Each row comes from the steps of one walk. Every step used is in the known rows, and no mark comes twice. Write the walk behind each row, first mark first.
Known rows:
zofo/sukiv/lonaz/zuvu/zarev/pilod/bito: [ 26 -11  -7 -24 -33 -21   7   8 -32   3  20 -13 -20  25 -15   8  36  -4
   6  14  37   1 -15  14  -8 -14]
sukiv/lonaz/zuvu/zarev/pilod: [ 24  -6   3 -17 -33 -18  37 -13 -34  10 -10 -10  -7  46 -16  11  37 -18
   1   8  11 -10  -2  24  -7 -22]
zarev/pilod/bito/zuvu/lonaz/sukiv/zofo: [ -2 -27   8  29   1 -28  20 -19 -27 -44  24 -10 -10  30 -20  25  28  -4
  18   7  28  -8 -36  10  -4 -12]
sulado/bito/zuvu/zofo/sukiv: [ -5   7  11  12 -17 -39  19   7 -13   7   8 -26 -38  20 -18  36  16  -8
   7   4  27  -8 -46  16  -5  12]
lonaz/sukiv/zofo/zuvu/zarev/pilod: [ 16  -7   2   3 -42 -11  27 -11 -26   4  -3   5 -29  44 -26  21  55 -13
  20   1  20 -10 -26  30 -13 -25]
zofo/sukiv: [ 26  17  -9 -18  -9 -29 -21   3  -8  -2  27  -1 -47  25 -15  22  21 -10
  -2   6  26   0 -44   3   3  -1]
lonaz/sukiv/zofo/zuvu/bito/pilod: [ -7  -2  18   3 -36  -9  19 -19 -25   8   0  -5 -45  22 -18  26  34  -8
  14  14  25   0 -21  17   2 -26]
sukiv/lonaz: [ 28   5   6 -17   3 -41   6 -10 -23   0   7 -16 -36  51  -7  19  24 -25
  -7  22  14  -7 -18   6  -2 -13]
zofo/zuvu/lonaz/sukiv: [  1  -4  -9  -8  12 -21  -5 -24 -12 -47  12 -11 -33  34 -19  32  23 -15
  12  24  15  -8 -29  20   5 -12]
lonaz/sukiv/zofo: [  5  -3 -14   8 -21 -19   1 -17  -7 -32  25   0 -34  38 -17  24  31 -19
  12  14  32  -8 -38   2   2 -16]
zarev/pilod/bito/zuvu/zofo: [ 20  -4  29  45 -17 -36  29  -1 -28   0  19 -28 -13  40 -22  29  19   8
  14 -23  23 -12 -35  11   1   2]
zarev/pilod: [ 38   7  20  22  -6 -21   5 -16 -30   8  12   1 -25  50 -22  14  27  -8
  -4 -27  12  -7 -30  14   1 -17]
sulado/bito/zuvu/lonaz/sukiv: [-26 -13   0  12  20 -27  30 -26 -25 -38  20 -22 -20  26 -17  27  11 -18
   8  15  19 -11 -27   9   2   5]
bito/pilod/zarev: [ 24  -4  23 -11 -18 -11  -1  -9 -27   0  -2  -6 -53  28 -12   4  17  -4
  -1 -10  18   3 -30   2   9   6]
zofo/sukiv/lonaz: [ 26  12  -5 -31  -1 -44  -4   1 -16   2  10 -10 -47  37  -7  23  31 -18
  -7  29  21  -3 -30   7  -6  -7]
zofo/sukiv/lonaz/zuvu: [ 14   3 -13 -41 -19 -36  -3  -7  -9 -19  -1  -8 -35  23  -7  24  23 -17
  -3  38  28  -2 -20  17   3 -13]
sulado/bito/zuvu/zarev/pilod: [  7  -7  28  12 -23 -21  52  -6 -47  33   2 -12 -16  37 -23  12  29 -14
   5 -16  15 -11 -20  20 -13  -3]
sulado/bito/zuvu: [ -6  -4  28   9  -7 -37  27  -8 -31   8  13 -16 -37  25 -16  23   7 -19
   2   5  26  -8 -31  11   0   8]
lonaz/sukiv/zofo/zuvu/bito: [ -5  -2  -6 -10 -21 -23   8 -16 -16 -24  27  -7 -44  18 -20  38  34 -15
  14  46  35  -4 -26  25  -1 -31]
zuvu/zarev/pilod/bito: [ 38  -8   7   8 -23 -11   4   4 -39  12  37 -12 -19  38 -22   3  27  -3
   7 -16  29   0 -22   2  -3  -9]
zofo/zuvu: [ 28   8  16 -14 -15 -29 -17  -6 -16  -4   3  -2 -54  34 -18  30  22 -14
   7  13  20  -3 -33  24   4 -14]
zofo/zuvu/zarev/pilod/bito/sulado: [ 27  -2  36   5 -27 -29   9  10 -52  31  27  -7 -32  26 -19   2  33  -1
  10 -26  32   1 -31  20   1  -1]
lonaz/zuvu/zofo: [ 14   3  -2   9 -31 -21   7 -14  -4 -24   0 -25 -15  35 -18  32   8 -12
   7   7  21 -10 -24  17  13 -11]

Which walk is each row?
[-12  -5  -7   5  20 -30  28 -26 -15 -48  25 -17 -16  32 -16  29  16  -8
  10  14  10 -14 -29   4   7   2]	bito/zuvu/lonaz/sukiv
[ -8 -16  27   6  25 -37  21 -18 -35 -14   7 -28 -19  25 -16  28  -2 -21
  -3  18  11  -7 -26  17  -1   4]	sulado/bito/zuvu/lonaz
[ 11 -16  18   1  23 -40   3  -8 -30 -32  33 -27 -16  22 -14  26   0  -4
   4  16  18  -4 -30   3   8   5]	pilod/bito/zuvu/lonaz
[ 23  18  -7   2 -16 -29  -8   5  -3  -2  15 -17 -37  32 -17  32  22  -7
   3   3  22  -6 -46   9   1   1]	zuvu/zofo/sukiv
[ 32  -7  21  -1 -41 -18  18  -4 -33  21 -12   3 -28  44 -24  22  47 -15
  13   3  15  -6 -26  33 -15 -26]	sukiv/zofo/zuvu/zarev/pilod
[  6 -12  29  -3 -18  -6  -1  -8 -36  11  -7 -13 -58  21 -14   1  11 -13
  -4 -10  27   6 -27   8   2   9]	sulado/bito/pilod/zarev
[ 11  10   7  -9  -8 -56  32   4 -13   3  -4 -27 -34  38  -8  38  31 -10
   3  26  14 -14 -33  13  -9   2]	bito/zuvu/zofo/sukiv/lonaz
[ 12   8  24   4 -16 -11  19 -16 -35  27  14 -14 -32  28 -16  13  14  -8
  -6  -6  13   1 -15   0  10 -15]	zuvu/bito/pilod
[ 11  -4  16 -16 -14  -9  11 -12 -34   0  16 -15 -49  17 -13   7  17  -2
  -4   6  20   4 -20   5   8  -4]	zuvu/bito/pilod/zarev
[  7  -3  -2  -5 -29 -24  -8 -13  -7 -27   4   5 -52  34 -19  35  37 -17
  20  25  33  -6 -39  23  -2 -21]	lonaz/sukiv/zofo/zuvu
[ -4   3  13  -3  -8 -53  32   5 -21  11  -9 -33 -37  32  -9  35  25 -19
   1  28  23 -10 -31  18 -14   6]	sulado/bito/zuvu/zofo/sukiv/lonaz
[ 27 -17   1 -12 -32 -18  14  -1 -39   0  18 -18 -12  36 -15   5  29  -8
   6  10  32  -2  -6  13  -5 -18]	sukiv/lonaz/zuvu/zarev/pilod/bito
[ -5  11   6 -34 -11 -46  22  -5 -32   2  29 -18 -29   4  -7  16  23 -13
  -8  31  31  -1 -18  20   8  -9]	zofo/sukiv/lonaz/zuvu/bito/sulado
[ 16  -3  -2 -28 -17 -33   7 -17 -16 -22  -3 -14 -26  36  -8  21  16 -24
  -3  33  22  -7 -10  17   6 -17]	sukiv/lonaz/zuvu
[ 34   3   9   5 -21 -12  25  -8 -35  23  11  -4 -15  49 -23   9  35 -13
   1 -20   9  -8 -20  13  -7 -14]	zuvu/zarev/pilod
[  0  -7   3 -47 -25 -18  16  -7 -28  -8  -4 -16 -50   3  -6  11  26  -3
  -5  38  28   6 -12  17   3  -6]	zofo/sukiv/lonaz/zuvu/bito/pilod/zarev
[ 29 -14   0  -1 -37  -6   3  -1 -34  -3  30 -11 -11  29 -21   5  23  -3
   9  -7  35   1 -15  10   3 -13]	lonaz/zuvu/zarev/pilod/bito
[ 22   1  22   6 -23 -24  51  -8 -38  23   9  -7 -13  43 -22  15  34  -5
   8 -16   6 -14 -22  14  -7  -5]	bito/zuvu/zarev/pilod
[ 10  -1  37  -1 -34 -16  12 -13 -32  25  -9  -7 -46  22 -17  27  25 -11
   6  14  19   3 -21  21   1 -28]	sukiv/zofo/zuvu/bito/pilod
[ 41  -5  16  23  -9 -21 -15  -3 -34  -2  39  -7 -28  39 -21   7  20   1
   2 -25  33   1 -30   3   4 -11]	zarev/pilod/bito
[  6  -6 -13 -23 -44 -14  14  -3 -13  -8   5  -2 -40  34 -19  28  43 -21
  23  33  27  -7 -28  20  -8 -17]	lonaz/sukiv/zofo/zuvu/zarev
[ 23   0  -7 -28 -35 -20  29  -4 -28  10  -8  -5 -15  34 -16  14  42 -13
   1  14  16  -7 -12  25 -11 -18]	zofo/sukiv/lonaz/zuvu/zarev/pilod
[ 34 -18  18   3 -40 -16  -3   7 -37   9  16  -4 -31  33 -23  16  38  -6
  17   3  36   2 -28  21 -11 -21]	sukiv/zofo/zuvu/zarev/pilod/bito
[ 20 -15  20 -10   5 -34 -18 -15 -20 -29 -11 -10 -33  32 -18  40  17 -21
   6  37  11  -2 -34  32  -3 -22]	sukiv/zofo/zuvu/lonaz
[ 11  -2  11 -15 -20 -30   0  -9 -22 -10  18 -10 -46  19 -19  38  27 -17
   7  46  29   0 -26  29  -2 -32]	sukiv/zofo/zuvu/bito
[ 22   3  25   8  -7 -36 -13   5 -38   7  53 -14 -36  23 -12   1  10  -6
   0 -21  40   3 -39  -4  16   8]	pilod/bito/sulado
[  9  -7  20  -2  24 -42  19 -18 -25 -26  12 -21 -15  31 -14  31   4 -12
   0  16   2 -10 -29  11   6   2]	bito/zuvu/lonaz
[  3  -9  11 -25 -27  -5  12 -17 -28 -14   7 -14 -41   6 -13   9  13  -2
  -1  17  26   4 -12  13  13  -7]	lonaz/zuvu/bito/pilod/zarev
